Each row was made from one path, in order. Every step used is in the known rows, and no mark comes twice. Write each row's path.
Known rows
U > J > S: +1.57,-3.22,+1.76,+1.85,-4.15,+4.08,-2.24,-2.22,-0.80,+0.50,+0.66,-1.68,-2.04,+0.10,+0.14,+0.71,+2.92,+1.27
E > W > J > U: +1.64,-2.90,+3.74,+1.79,-4.56,+5.00,+0.83,+3.49,+0.80,-3.23,-0.85,-1.29,+2.70,-1.11,-0.70,+1.20,+1.05,-0.87
W > J: +0.57,-2.64,+1.72,+2.08,-2.52,+4.49,+1.70,+1.53,-1.95,-0.62,-0.21,-0.51,+0.30,-0.32,-0.03,-0.51,-0.80,-0.52
E > U > B: -1.56,-2.04,+1.38,+1.58,-3.87,+6.24,-0.63,+1.46,-1.65,+1.48,-1.00,-0.20,-0.61,+0.23,+1.01,-2.14,+3.88,+3.18
E > D > J > S: -1.44,-3.72,+0.13,+0.66,-2.60,+4.92,-1.96,-1.17,-0.96,+0.47,+0.44,-2.96,-1.21,+1.48,+2.35,-2.40,+2.04,-0.55
E > U: -0.20,-3.20,+0.71,+1.18,-2.84,+5.60,+0.83,+1.15,-1.36,+1.38,-0.10,+0.08,-0.95,+1.22,+1.52,-2.30,+1.77,+1.24
J > S > E > W: +6.27,-3.23,-0.03,+0.49,-3.35,+2.92,-0.02,-0.36,+0.01,-1.11,-0.97,-1.72,-1.09,-1.05,+0.39,+1.38,+2.33,+2.42
W > E > D > B: -1.95,-2.61,-1.61,-0.85,-2.85,+4.84,-0.49,-0.20,-2.45,-0.53,-2.23,-1.53,-2.00,+2.56,+2.32,-1.29,+3.36,+2.13
D > J: +1.77,-3.15,+1.73,+0.25,-1.58,+4.87,-0.49,+0.63,-3.27,+2.02,-0.12,-2.29,+0.91,+0.09,+1.46,-2.17,-0.42,-1.61
U > J > S > E: +4.94,-3.68,+0.56,+1.19,-3.68,+3.55,-1.43,-1.66,-1.02,+0.01,+0.81,-1.85,-1.83,-1.01,+0.24,+2.05,+4.27,+1.67
J > S > E > D > B: +1.16,-2.85,-1.43,-0.18,-3.70,+3.94,-2.20,-1.85,-1.22,-0.90,-0.40,-1.94,-3.52,+1.03,+1.47,+0.45,+4.07,+3.53
S > B: +2.39,-3.02,+0.61,+0.52,-3.82,+4.98,-0.10,-0.92,-1.34,+0.34,+0.74,-1.43,-1.74,-0.37,-0.72,-0.95,+0.84,+2.71
E > D > J: -0.10,-4.30,+0.36,+0.03,-1.51,+5.99,-0.41,+0.72,-2.53,+0.87,-0.24,-2.28,+1.69,+1.03,+2.78,-3.62,+1.36,-1.70
E > W > J > S > B: +1.60,-3.35,+0.50,+1.54,-5.85,+3.27,-0.33,-0.20,+2.03,-3.53,+0.09,-2.35,-1.01,-1.81,-2.63,+0.10,+1.33,+2.13
D > E > U > B: -1.39,-1.52,-0.97,+1.21,-3.61,+4.89,-3.02,+1.08,-2.80,+1.71,-2.14,+0.07,-1.82,-0.06,+0.98,-1.69,+5.32,+3.40
E > D > J > U > B: -2.62,-2.75,+3.16,+0.83,-3.95,+7.59,-2.80,+2.03,-1.27,-0.13,-0.38,-3.13,+2.01,+0.01,+2.11,-1.31,+5.02,+0.10
W > E > D > J > U > B: -4.04,-2.41,+1.80,+0.08,-3.61,+6.97,-1.79,+2.22,-1.00,-0.58,-1.43,-3.47,+0.95,+0.89,+2.61,-0.57,+6.46,+0.36
U > J > S > E > D: +3.07,-4.91,-0.85,+0.96,-3.56,+4.70,-1.41,-1.49,-0.13,-1.26,+0.48,-1.89,-1.01,-0.14,+1.46,+0.67,+6.07,+1.61

Which path is each row?
-1.35,-4.03,-1.09,-0.68,-1.18,+5.44,+0.62,+1.03,-2.29,+0.25,-1.27,-2.65,+0.68,+1.83,+3.22,-2.82,+2.83,-1.41 : W > E > D > J
-0.54,-3.89,+0.95,+1.97,-4.78,+4.89,-2.02,-1.04,+0.40,+0.55,+0.71,-1.09,-2.14,+0.73,+0.57,-0.90,+4.90,+1.40 : E > U > J > S
+2.10,-3.63,-1.00,+0.82,-2.70,+4.46,-0.12,-1.35,-0.36,-0.77,+0.24,-1.45,-2.62,+0.75,+2.16,+0.33,+3.62,+2.53 : J > S > E > D
+1.61,-2.26,-0.95,+1.81,-3.95,+1.75,-2.14,+0.39,-0.30,-2.29,-1.99,-1.20,-1.33,-1.07,-0.92,+0.66,+1.67,+0.66 : D > E > W > J > S
+1.64,-3.13,-0.39,+1.14,-3.46,+4.14,+0.09,-0.35,+0.14,+0.53,+0.51,-0.72,-3.58,+0.53,+1.26,+0.16,+3.92,+2.97 : J > S > E > U
-1.18,-4.30,-0.67,+0.16,-4.27,+5.23,-2.61,-2.00,+0.22,-0.47,+1.33,-3.81,-2.05,+0.48,+0.62,-2.48,+2.95,+1.08 : E > D > J > S > B
-1.07,-3.36,-1.26,+0.09,-1.87,+5.34,+1.53,+0.30,-1.52,-0.47,-1.51,-0.94,-1.05,+2.33,+2.95,-1.33,+2.99,+1.17 : W > E > D
+1.43,-2.86,+1.34,+2.16,-4.27,+3.05,+0.25,+0.69,+0.77,-2.58,-0.90,-1.48,-0.20,-0.81,-0.83,+0.25,+0.27,+0.39 : E > W > J > S
+7.19,-4.48,+0.26,+0.63,-4.22,+3.21,-1.34,-0.46,+0.21,-1.46,-0.62,-2.25,+0.52,-1.93,-0.24,+1.64,+4.84,+1.47 : U > J > S > E > W
-1.25,-3.89,+2.50,+0.37,-2.98,+6.97,-1.35,+1.64,-0.92,-0.17,+0.54,-2.79,+1.74,+1.06,+2.60,-1.49,+3.01,-1.86 : E > D > J > U
+2.00,-4.30,+1.59,-0.28,-2.33,+6.42,-0.53,+2.19,-1.10,-0.64,+0.52,-2.94,+1.95,-0.06,+2.72,-0.26,+4.27,-1.43 : S > E > D > J > U
-0.48,-3.28,-1.44,+1.59,-4.52,+3.56,-4.47,-1.37,-0.55,+0.86,-0.32,-0.76,-3.31,+0.49,+0.55,-0.40,+6.31,+1.71 : D > E > U > J > S
-2.56,-3.57,+1.24,-0.37,-2.55,+6.37,-0.43,+1.85,-0.67,-0.76,-0.51,-3.16,+0.67,+1.85,+3.15,-0.65,+4.31,-1.57 : W > E > D > J > U
+3.06,-3.70,-0.32,+0.49,-2.33,+5.16,+1.61,+1.62,-1.46,+0.90,-0.11,-0.06,-0.73,+0.09,+1.71,-1.02,+3.24,+1.76 : S > E > U
+0.29,-1.99,+0.12,+1.51,-4.43,+4.77,-1.31,+0.04,-0.34,+0.68,-0.34,-1.10,-3.32,-0.41,+0.68,+0.41,+5.95,+4.83 : J > S > E > U > B
+3.23,-4.78,-0.68,-0.55,-0.99,+5.63,+0.47,+1.43,-2.68,+0.42,-0.28,-2.45,+1.90,-0.11,+2.89,-2.17,+2.77,-1.25 : S > E > D > J
+0.56,-3.78,-0.83,+1.89,-3.06,+4.15,+1.10,+0.14,+0.17,-2.66,+0.19,-1.40,-1.58,-0.21,+0.96,+0.59,+3.08,+1.03 : W > J > S > E > D
-2.95,-1.79,-0.05,+0.88,-3.71,+5.72,+0.42,+1.73,-1.36,+0.91,-1.91,-0.60,-1.74,+1.17,+1.57,-1.33,+5.30,+3.49 : W > E > U > B
+0.16,-3.20,-0.23,+2.11,-3.81,+3.86,+1.29,+1.18,+0.63,-1.51,+0.50,-0.67,-2.51,-0.41,+0.17,+0.42,+3.27,+1.37 : W > J > S > E > U
